Known rows, with every step that occurs:
danuv > korip > puzok: [-0.23 -0.16  0.20  0.09 -0.33 -0.21  0.31 -0.22 -0.20 -0.09 -0.12 -0.37
  0.34  0.00 -0.46  0.43 -0.15  0.68 -0.18]
korip > puzok > rebila > danuv: [-0.13 -0.17 -0.19  0.02 -0.09  0.13 -0.54 -0.17 -0.13  0.06 -0.06 -0.04
 -0.39  0.04 -0.16 -0.07  0.21  0.41  0.07]
danuv > rebila > puzok > soru: [-0.01 -0.17 -0.18 -0.09  0.06  0.19 -0.06  0.58  0.05 -0.06 -0.08 -0.36
  0.03  0.15 -0.14  0.02 -0.07  0.32  0.20]
kika > suro > soru: [-0.08 -0.05  0.56 -0.12  0.06 -0.12 -0.55  0.24 -0.10  0.03 -0.11 -0.02
  0.40  0.63 -0.38 -0.12 -0.05  0.02 -0.45]
korip > danuv > rebila: [ 0.16 -0.01 -0.29 -0.04  0.41  0.38 -0.71  0.06  0.24 -0.30 -0.42 -0.05
 -0.74  0.43 -0.27  0.06 -0.06  0.14 -0.39]
suro > soru > puzok > rebila: [-0.16  0.19  0.24 -0.32 -0.03  0.16 -0.31  0.01 -0.24 -0.30  0.11  0.24
  0.03  0.62 -0.10  0.02 -0.01  0.23  0.37]
korip > danuv > rebila > puzok > soru > suro: [ 0.28 -0.13 -0.11 -0.10  0.12  0.22 -0.37  0.33  0.15  0.15  0.08  0.08
 -0.15 -0.12  0.17  0.05 -0.24  0.06 -0.22]
lobi > korip > danuv > rebila > puzok > soru: [-0.22 -0.28 -0.23 -0.06  0.24  0.51 -0.08  0.46 -0.02 -0.04  0.00 -0.16
  0.09  0.10 -0.32  0.13  0.19  0.30 -0.12]
rebila > danuv > korip > lobi > pavo: [-0.04 -0.07 -0.05  0.10  0.01  0.21  0.10 -0.34 -0.05  0.21  0.46 -0.35
  0.00  0.04 -0.36  0.29  0.05  0.55 -0.38]
kika > suro > soru > puzok > korip > danuv: [-0.11 -0.23  0.09  0.06 -0.12 -0.08 -0.60 -0.11 -0.11 -0.01  0.10  0.58
  0.26  0.26 -0.03  0.14  0.21  0.06 -0.39]
kika > suro > soru > puzok > korip: [-0.12 -0.07  0.38  0.03 -0.26 -0.36 -0.19  0.20 -0.34  0.01  0.12  0.35
  0.60  0.37 -0.14  0.06 -0.06  0.07 -0.04]
puzok > soru > suro: [ 0.43  0.14  0.28  0.04 -0.17 -0.36 -0.10  0.31  0.14  0.22  0.13  0.15
 -0.09 -0.01  0.05 -0.07 -0.34  0.02 -0.32]
suro > soru > puzok > korip: [-0.19  0.04  0.15  0.09 -0.31 -0.25  0.03  0.16 -0.14 -0.13  0.17  0.28
  0.36  0.34 -0.22  0.23 -0.11  0.10  0.15]
kika > suro > soru > puzok > rebila > danuv > korip > lobi: [-0.20 -0.28  0.31 -0.26  0.00  0.21 -0.36 -0.36 -0.37  0.11  0.51  0.08
  0.25  0.32 -0.11  0.10  0.20  0.33 -0.40]
korip > danuv > rebila > puzok: [ 0.10 -0.29 -0.42 -0.18  0.29  0.42 -0.47  0.07  0.11 -0.19 -0.29 -0.38
 -0.35  0.20 -0.14  0.09 -0.09  0.29  0.03]
puzok > rebila > danuv > korip > lobi: [ 0.04 -0.09 -0.08 -0.11 -0.01  0.19 -0.10 -0.44  0.03  0.14  0.28 -0.19
 -0.36  0.08 -0.33  0.13  0.01  0.39 -0.39]
soru > puzok > rebila > danuv > korip > lobi: [ 0.06 -0.22 -0.09 -0.16 -0.09  0.10 -0.07 -0.53 -0.18  0.00  0.41 -0.11
 -0.29  0.10 -0.06  0.17  0.08  0.49 -0.15]
suro > soru > puzok > rebila > danuv > korip: [-0.64 -0.24  0.22 -0.25  0.00  0.16 -0.21 -0.22 -0.30 -0.04  0.38  0.24
  0.07  0.27 -0.20  0.08  0.00  0.42 -0.10]
danuv > korip > lobi: [ 0.26  0.00  0.09 -0.02 -0.13 -0.08  0.27 -0.34  0.10 -0.03  0.11 -0.45
 -0.06  0.18 -0.44  0.33 -0.19  0.42 -0.45]
suro > soru > puzok > rebila > danuv > korip > lobi > pavo: [-0.43  0.03  0.13 -0.16  0.03  0.56 -0.01 -0.34 -0.32  0.05  0.76  0.05
  0.31  0.30 -0.22  0.35  0.20  0.53  0.00]

Rows:
[ 0.01 -0.02  0.41  0.11 -0.40 -0.30  0.31  0.11 -0.12  0.24  0.23  0.05
  0.43 -0.28 -0.09  0.31 -0.31  0.38 -0.36] | danuv > korip > puzok > soru > suro
[-0.03 -0.27 -0.38 -0.07  0.14  0.40 -0.34  0.36  0.20 -0.07 -0.07 -0.17
 -0.18  0.06 -0.05  0.08  0.13  0.31 -0.04] | korip > danuv > rebila > puzok > soru
[ 0.42 -0.05 -0.31  0.11 -0.31 -0.08  0.26 -0.09  0.13  0.15  0.13 -0.42
  0.14 -0.06 -0.28  0.27 -0.12  0.22  0.10] | rebila > puzok > korip > lobi
[ 0.15  0.21 -0.28  0.07  0.05  0.44  0.23  0.17 -0.11  0.12  0.20 -0.40
  0.25  0.12 -0.37  0.38 -0.14  0.33  0.25] | danuv > rebila > puzok > korip > lobi > pavo
[ 0.08 -0.25 -0.13 -0.02 -0.23 -0.14  0.08  0.35  0.11  0.08  0.06 -0.33
  0.18 -0.02 -0.08  0.00  0.02  0.38  0.18] | rebila > puzok > soru
[-0.09 -0.29 -0.26 -0.18  0.39  0.54 -0.22  0.16 -0.11 -0.15 -0.21 -0.36
 -0.09  0.24 -0.42  0.13 -0.03  0.28 -0.05] | lobi > korip > danuv > rebila > puzok
[-0.02 -0.10  0.02  0.23 -0.39 -0.16  0.02  0.24  0.04 -0.04 -0.04 -0.18
  0.17  0.00 -0.20  0.21  0.21  0.48 -0.04] | korip > puzok > soru
[-0.33 -0.16  0.07 -0.15  0.04  0.02 -0.18 -0.24 -0.10  0.14  0.09  0.07
 -0.29  0.07 -0.34 -0.06 -0.15  0.45 -0.27] | puzok > rebila > danuv > korip
[ 0.13 -0.17 -0.21 -0.21  0.21  0.20 -0.16  0.31 -0.05 -0.17 -0.31 -0.60
 -0.13  0.30 -0.25  0.03 -0.31  0.30  0.29] | danuv > rebila > puzok
[ 0.47  0.19 -0.17  0.22 -0.27 -0.18  0.11 -0.09  0.21  0.09  0.04 -0.19
 -0.13  0.12 -0.38  0.23 -0.11  0.10 -0.21] | puzok > korip > lobi
[-0.32 -0.28  0.05 -0.21 -0.04 -0.06 -0.14 -0.34 -0.31  0.00  0.24  0.14
 -0.23  0.09 -0.07  0.00 -0.07  0.54 -0.04] | soru > puzok > rebila > danuv > korip
[-0.20 -0.11  0.04 -0.04  0.26  0.30 -0.77  0.21 -0.19 -0.17 -0.12  0.48
  0.06  0.49 -0.14  0.14  0.06 -0.01 -0.36] | kika > suro > soru > puzok > korip > danuv > rebila
[ 0.22  0.14 -0.23  0.13 -0.22  0.16  0.36 -0.05 -0.04  0.24  0.34 -0.37
  0.40 -0.04 -0.31  0.35 -0.06  0.39  0.23] | rebila > puzok > korip > lobi > pavo
[ 0.07 -0.24 -0.43  0.11 -0.18  0.01 -0.21 -0.16  0.21  0.10 -0.07  0.07
 -0.06 -0.16 -0.16  0.19  0.00  0.23 -0.08] | rebila > puzok > korip > danuv
[-0.12 -0.28  0.24  0.18 -0.35 -0.25  0.04  0.05 -0.10  0.38  0.36  0.10
  0.22 -0.41  0.01  0.19 -0.14  0.36 -0.47] | rebila > danuv > korip > puzok > soru > suro
[ 0.05  0.09 -0.34  0.12  0.24  0.28 -0.50  0.14  0.21 -0.15 -0.35  0.22
 -0.53  0.26 -0.36  0.16 -0.13  0.05 -0.35] | puzok > korip > danuv > rebila
[ 0.08 -0.13  0.03 -0.11  0.22  0.34 -0.11  0.41 -0.07  0.19  0.16  0.08
  0.11 -0.08 -0.09  0.08 -0.18  0.05 -0.31] | lobi > korip > danuv > rebila > puzok > soru > suro
[ 0.00 -0.03 -0.24  0.01 -0.01  0.04  0.08  0.38 -0.06  0.03 -0.22 -0.24
  0.11  0.08 -0.35  0.14 -0.38  0.18  0.29] | danuv > rebila > puzok > korip
[-0.37 -0.45  0.01  0.17 -0.27 -0.14  0.02 -0.29 -0.18  0.07  0.03 -0.32
  0.10 -0.15 -0.35  0.30  0.04  0.65 -0.29] | rebila > danuv > korip > puzok
[ 0.30 -0.03  0.08 -0.13  0.04  0.02 -0.09  0.54  0.01  0.17  0.08 -0.13
  0.05 -0.03  0.09 -0.02 -0.43  0.07  0.02] | danuv > rebila > puzok > soru > suro
[ 0.00  0.19  0.05 -0.09 -0.18  0.09 -0.18 -0.09 -0.17 -0.12 -0.24 -0.09
 -0.08  0.21 -0.30  0.11  0.01  0.45  0.26] | korip > puzok > rebila
[ 0.10  0.04  0.40  0.16 -0.27 -0.19  0.25  0.33 -0.23  0.23  0.19  0.04
  0.45 -0.12 -0.23  0.19 -0.12  0.19 -0.28] | lobi > korip > puzok > soru > suro
[ 0.35  0.02 -0.35  0.04 -0.05  0.21  0.12  0.13  0.07  0.05 -0.01 -0.45
  0.00  0.09 -0.34  0.28 -0.20  0.16  0.12] | danuv > rebila > puzok > korip > lobi
[-0.06  0.00 -0.12 -0.04  0.51  0.50 -0.42  0.16 -0.01 -0.25 -0.34 -0.04
 -0.45  0.48 -0.57  0.10  0.00  0.12 -0.48] | lobi > korip > danuv > rebila
